Each row comes from the steps of one path. Every step used is in the known rows, and no mark comes twice. Write the path behind each row, first mark first.
Known rows
renip > nobun > surazi: [ -6  11 -29  -6  -5  -3  -3 -12   2  -3 -18 -29 -10   1  -1   9  -3 -16
  21 -24  18   1  18  36 -11  14 -18  20   4]
lidor > vimi > porab > gona > surazi: [ 41  -3  -8   0  32  -2 -27 -17 -23  24  11 -34 -43 -37   6   1 -18   3
  21 -16  13  17  -4 -11  32  27  42  23 -23]
gona > domu > surazi: [  7  -8 -18  14 -28   7  29 -22 -19 -17 -13  -5 -14   7 -35   9  -9  18
  17   4 -14  -7   0   7   5  30 -16 -13  -8]
nobun > renip > porab > gona > domu: [ 17 -13  26 -33  -2 -26  14 -18 -31 -29 -22 -30 -25   5  21  -6 -13  51
 -34 -14  24   5  24  35  -4  23  19 -23  44]
domu > surazi > nobun > renip > porab > gona: [ 41   7 -10 -35 -18   1  23 -16 -40 -44 -28 -45 -23 -28   4  -9 -15  36
 -42 -10  11  27 -25  45 -19  15  40   6  29]
lidor > vimi > porab > gona > domu: [ 29 -23  -4  -1  18 -14  -5 -40 -20   6   5 -13 -38   0 -18   1   0  11
  18 -18 -13  -6  19  -7  20  49  31  11   4]
porab > vimi: [ 28 -11 -10  -9   7  14  -9  12   6 -11   8  -7 -18 -19 -22  -7  -4   7
  10   2   7   5   2  -2  -1  -8 -10  18  12]
nobun > renip > porab > gona > surazi: [ 30   9  20 -34  14 -15  -9   3 -36 -10 -18 -50 -28 -30  43  -7 -32  42
 -31 -12  51  32   2  32   9  -3  31 -11  15]
nobun > renip > porab: [ -3   3  13 -41  -5 -24   1   3 -13  -7 -13 -18 -23  -4  31  -6 -11  34
 -34  -7  29   5   5  32   6  -8  11   6  12]
lupim > surazi > nobun > renip: [ 39   5  16  -8 -17 -11  -2  27 -26   3 -18 -13 -10   3   5 -13  -2  -5
 -40   5   8  37   0   2 -10 -22  22  -4  27]
gona > domu: [ -3 -14   8  17 -13 -14  13 -14  -8  -6  -8   8   1  20 -15   7  -1  11
   8  10  -7  -7  15   0  10  19 -12 -22  11]
lidor > vimi > surazi > nobun > renip: [ 43  16 -25  18   8  -1  -3  16  -4   6  22  -9   3 -37   6 -15  17  13
   4  10  -7  34  -3 -11   9 -13  21  24  -4]
vimi > porab > gona > surazi: [ 17  -3   2  -8  11  -9 -31  -6 -23   7  -1 -35 -24 -23  14   2 -21   2
   6   2  17  30 -23   1  19  24  37  -1 -13]
gona > domu > surazi > nobun: [ 19  -9 -21  35 -42  -1  36 -23 -21 -26 -19   0   4   8 -46   8  -1   6
   8  23 -26   5 -17  12  10  29  -5 -13   5]
domu > gona > surazi > nobun > renip > porab: [ 35  23  19   5   2 -45 -19  15 -23 -19  -6 -21  -7 -29  28   5  -2  37
 -37   9  45  44 -30  21  14 -13  45  11  23]
lidor > vimi > porab > gona > domu > surazi: [ 40 -16 -30  -3   0   7  11 -51 -29  -4  -2 -28 -53 -15 -38   3  -8  18
  26 -21 -20  -4   3  -1  16  63  27  18 -14]
vimi > surazi > domu > gona > porab: [ 34  26 -33  26   3  25 -48   9   6 -14  -1  34   9 -11 -10 -32   1  37
  10   6  22  43 -23 -39 -16   1  46  12  13]
porab > gona: [ 22  -2   5  -9  16  14   1  -9 -10 -17  -3 -19  -4  -9   2  -7  -3   8
  -9 -17   0   6   5   2 -20  11  19  -8  21]
renip > nobun > surazi > domu > gona > porab: [ 29  29 -33  14   2   8 -37 -17   2 -19 -34   2 -15  11 -24  -3  -8  16
  20 -24  47  28  -2  16 -29  25  32  29  36]
lupim > surazi > domu: [ 38   9  -6  10 -12  17 -13   9 -12  10 -36  -2 -19  10 -10 -33 -15  -4
 -14 -12  22  19  31 -13  -9 -12  20 -11  13]
domu > surazi > gona > porab: [ 12  -7 -17   8 -30  39  -1 -14 -41 -17 -37   4 -20  -1 -40  -2  -7  14
  33  -4   9  20 -53 -11  -9  -6   0  27   9]
surazi > gona > porab > vimi: [ 30 -25   0   2  -7  31 -27   7 -23 -17 -20  11 -24  -8 -43 -11   0  14
  36   2  24  25 -36 -17  -4 -25  -6  37  40]
porab > gona > surazi: [ 29   4   6   8  20  10  -9   1 -22  -3  -6 -31  -7 -25  12  -2 -22  10
   5  -7  20  24  -3   0   3   4  21 -17   4]
gona > porab > vimi > surazi > nobun: [ 40 -13 -42  10 -10  31 -31  25  -4 -11   7  25  11 -30 -31 -28  -7  16
  18  38  -7  39 -41 -26   8 -18   8  28  13]
renip > nobun > surazi > lupim: [ -3  14 -35   5  -5  -2  -7 -18  16   9 -43 -22  -9   8 -10   3 -14   2
  29 -12  26   5  10  31 -23  -5  -8  25  -2]
renip > nobun > surazi > domu > gona: [ 29  37 -32  23   3  -5 -21 -15  15 -27 -24 -22 -13   0 -13  -3  13   3
  15 -34  42  20  17  25 -32  24  23  21  30]
surazi > domu > gona > porab > vimi > lidor: [ 49 -14 -20   2  20  19 -57  32  16 -33  10  14 -38 -23 -57 -36 -10  19
  11  -7  61  21 -34 -17 -31  13  37  17  49]
lidor > vimi > porab: [ 12  -6 -15  -9  15 -12 -17 -19   0  28  16  -3 -35 -13  -7   1   4  -5
  18 -10  -8  -8   0 -10  29  21  23  38 -27]
nobun > surazi > gona: [ 11   4 -12  16 -10  -1  -8  -8  -4  -4 -33 -27 -22 -14 -28  -2  15 -29
  29 -25  20   7  -8   0  -9 -32 -29  20  33]
porab > gona > domu > surazi: [ 27  -9 -15   5 -13  19  31 -31 -30 -32 -17 -24 -16  -2 -31   1 -12  26
   8 -13 -14   1   3   9 -14  42   4 -22  14]
domu > gona: [ 17  16   5   9  15  -9 -18   3   7 -14  14   6  -2  -8   0   5  18  13
  -7 -16   8   9 -11 -15 -15   3  23  13  14]
lidor > vimi > porab > gona > surazi > domu: [ 61   8 -17  19  25   6 -30 -23 -17  18  -8 -32 -46 -28  -5 -16 -22  10
  25 -11  29  28   7  -5  25  33  60  10 -13]
nobun > renip: [ 10  10  16 -17   2 -13   2  13  -5  -3   4 -16 -10   1  15   5   2  16
 -15   3  13  18  -1  16 -10  -2   8  -3  15]

Write each row's path
[ 28   1  -4  17 -41 -15  39 -11 -27 -31 -18 -15  -7   8 -30  15   0  25
  -7  26 -10  23 -20  28  -2  29   4 -18  19]	gona > domu > surazi > nobun > renip
[ 48  -3   2   8 -24  -2  39 -19 -36 -48 -20 -35 -10  -1 -28   7  -3  30
 -14  10 -11  31 -16  29 -23  38  23 -25  41]	porab > gona > domu > surazi > nobun > renip
[ 19   7  16   3 -11 -22   8   9  -7 -15  -2 -10   6   1   4   4  11   5
 -25  21   3  28 -19  21  -8  -3  19  -3  26]	surazi > nobun > renip
[ -8  -9 -10  32 -28 -13  10 -29 -23 -22 -45 -30 -12  18 -23  10  20 -13
  47 -24  23   4  14  28  -8  11 -36  10  36]	renip > nobun > surazi > gona > domu
[ 47   0 -48   9  -4  47 -39  18   4 -10  -7  20  -9 -22 -33 -43 -21  32
  28  24  20  39 -10 -25  -2 -10  14  15  10]	gona > porab > vimi > surazi > domu
[ 38  -5 -38  18  -8  17 -18  25   7 -19  16  -1  13 -42 -19 -26  10   5
  13  28 -13  32 -20 -17   2 -22  -1  21   7]	porab > vimi > surazi > nobun
[ 55   4 -36  19   6  23 -50  27   3 -27  20  31  14 -40 -34 -23   9  28
   9  23   0  49 -50 -41  -7 -15  30  43  25]	domu > gona > porab > vimi > surazi > nobun
[ 29  19 -32  13  -7   2  -6 -11  18   0 -34 -18 -22  -2 -30 -11  -8 -16
  11 -11  25   7  21  13  -9  -5  -6  -6  23]	nobun > surazi > domu
[ 13  13 -29   6   1  -4 -10 -11  26  22 -39 -12 -18  -3 -28  -1 -18  -3
  19  -3  18   0   2   3 -14 -30 -14  13   5]	nobun > surazi > lupim
[ 14 -45  -6  -7  -1  23 -41  30 -12 -23  -4  -2 -40 -25 -52 -29  -3  -5
  34  -6  48  13 -52 -14 -15 -16  -8  29  44]	surazi > gona > porab > vimi > lidor
[ 20 -14 -19 -20 -19   9  28 -41 -38 -36 -32 -27 -29  -9 -13 -10 -24  41
 -12 -22   4  -9  11  23   1  35   6 -12  11]	renip > porab > gona > domu > surazi
[ 35  18  -5  19   7  13 -33  -5  -1 -18 -15  30  -4  13 -24 -12  -5  30
   1  -1  28  27 -19 -19 -17  11  50   7  32]	surazi > domu > gona > porab
[ 19 -17  12   8   3  -1  13 -22 -18 -23 -11 -11  -2  11 -12  -1  -4  18
  -2  -6  -7   0  19   3  -8  28   7 -31  33]	porab > gona > domu
[ 19 -16 -15 -32  -2   3 -11   2  -2 -14  -7 -10 -29 -26  -6 -17 -14  24
  -9  -8  23  -7   9  15  13 -13  -6  27  11]	renip > porab > vimi
[ 29 -17 -20   7 -34  -9  16 -39 -33 -33 -16 -21 -18  -1 -40   5  -3   8
   2  15 -28  16 -35  14   3  59  33  -6  11]	vimi > porab > gona > domu > surazi > nobun
[ 35  19   5  44   5 -19 -20  12  -8 -11   6  -2  15 -24  -3   8   7   4
  -4  13  17  37 -36 -12   9  -5  34   4  10]	domu > gona > surazi > nobun
[ 14  12 -32   7 -16  21  12 -16   2   2 -34  -6 -14  -4 -30  -3 -22  26
  17   7   4   6 -24   4 -18  -5   5  15 -24]	domu > surazi > lupim
[ -1 -20  20  38 -24 -11  11 -18 -25 -19 -25   0  -3  19 -24   2  21   4
  27  -2   4   3  -2  -6   4  -2 -19 -10  32]	surazi > gona > domu
[ 26  16  -7  37  -4   5 -13   5  -7   5 -22  -9  -7  -8  -2 -10 -23   8
  14  15  37  27   4   5  15   2  18 -21  -6]	gona > surazi > domu
[ 24   2 -28  36   9  24 -14   0 -15   4   5  -6  -8 -39  -5 -27  28   1
  46 -23   1  16  -2 -38   9 -29  -5  40 -10]	lidor > vimi > surazi > gona
[ 82   5 -14   0   6  36 -54  23 -11  -9 -23  23 -41  -8 -46 -36 -18  28
  -7 -15  41  41   2 -38 -21 -13  42  27  45]	lupim > surazi > domu > gona > porab > vimi
[ 20   4  -1  38 -10 -11  -3   9 -16   4  -7  -8  15 -16  -2   6 -10  -9
   5  30   9  26 -26   3  25  -8  11  -9  -3]	gona > surazi > nobun
[ 48  -2 -26  -7  -9  18 -29  38 -10 -16  10   9   1 -30 -18 -21  -7  33
   3  42   7  58 -39 -10  -3 -19  17  25  25]	gona > porab > vimi > surazi > nobun > renip
[ 27  -3 -36   0   5  26 -24  26  10  -8  22  -6  -4 -43 -10 -27   2  15
  21   9  -1  20  -1 -21   0 -19 -13  23  -9]	porab > vimi > surazi
[ 35  25  -3  28   9   1 -18  -6  13 -24  -7   7  -3   0 -11 -12  16  18
  -6 -13  24  19   1  -9 -22  12  40   1  26]	surazi > domu > gona
[ 29  -1  12 -31 -24 -23  -4  17 -34   0 -33 -16 -22  -5  22 -24 -13  13
 -61  -4  24  25   8  19   6 -28  25   7  27]	lupim > surazi > nobun > renip > porab
[ 12  11  -3  27   4  -2 -14   5  -1  27 -28  -4  -1  -7   0   0 -30  21
  21  23  30  21 -16  -5  11 -24  10  -2 -24]	gona > surazi > lupim
[ 19   2  19 -51  12 -13   0  -6 -24 -24 -16 -37 -25 -14  35 -11 -15  39
 -42 -24  31  14   8  33 -15   2  30  -1  34]	nobun > renip > porab > gona
[ 54  24  -2  18   2   9 -28  11  -5  -5 -22   5 -20  -1 -11 -30   3   8
 -23 -28  28  29  21 -29 -25  -8  42   1  26]	lupim > surazi > domu > gona
[ 47  15  -2  27  11  17 -11  -5 -16 -10 -26 -30 -10 -15   2 -18 -25  14
   4  -2  36  35   7   5  -5  11  37 -30  16]	porab > gona > surazi > domu
[ 23   9 -39  16  20  21 -12   3   2  19  25   1  -5 -37   4 -21   9   8
  26 -12 -11   5  17 -32  16 -10   1  26 -31]	lidor > vimi > surazi
[ 28   1 -25 -42  -1   0 -23  27  -4 -16   9 -24 -26 -48  21 -32 -10  49
 -13   1  32  27   5  12   6 -27  -1  28   5]	nobun > renip > porab > vimi > surazi
[ 47  -2   3 -14 -10 -22 -11  25 -24 -14 -12 -33 -26 -40   8  -7 -22  33
 -20  27  46  40 -18  33  28 -23  13  16  20]	gona > surazi > nobun > renip > porab > vimi
[ 28  26   1  37  19  -9 -31   7   7  12 -15   2  -2 -15  -1   4 -11  33
  14   6  36  29 -27 -20  -5 -20  32  10  -9]	domu > gona > surazi > lupim
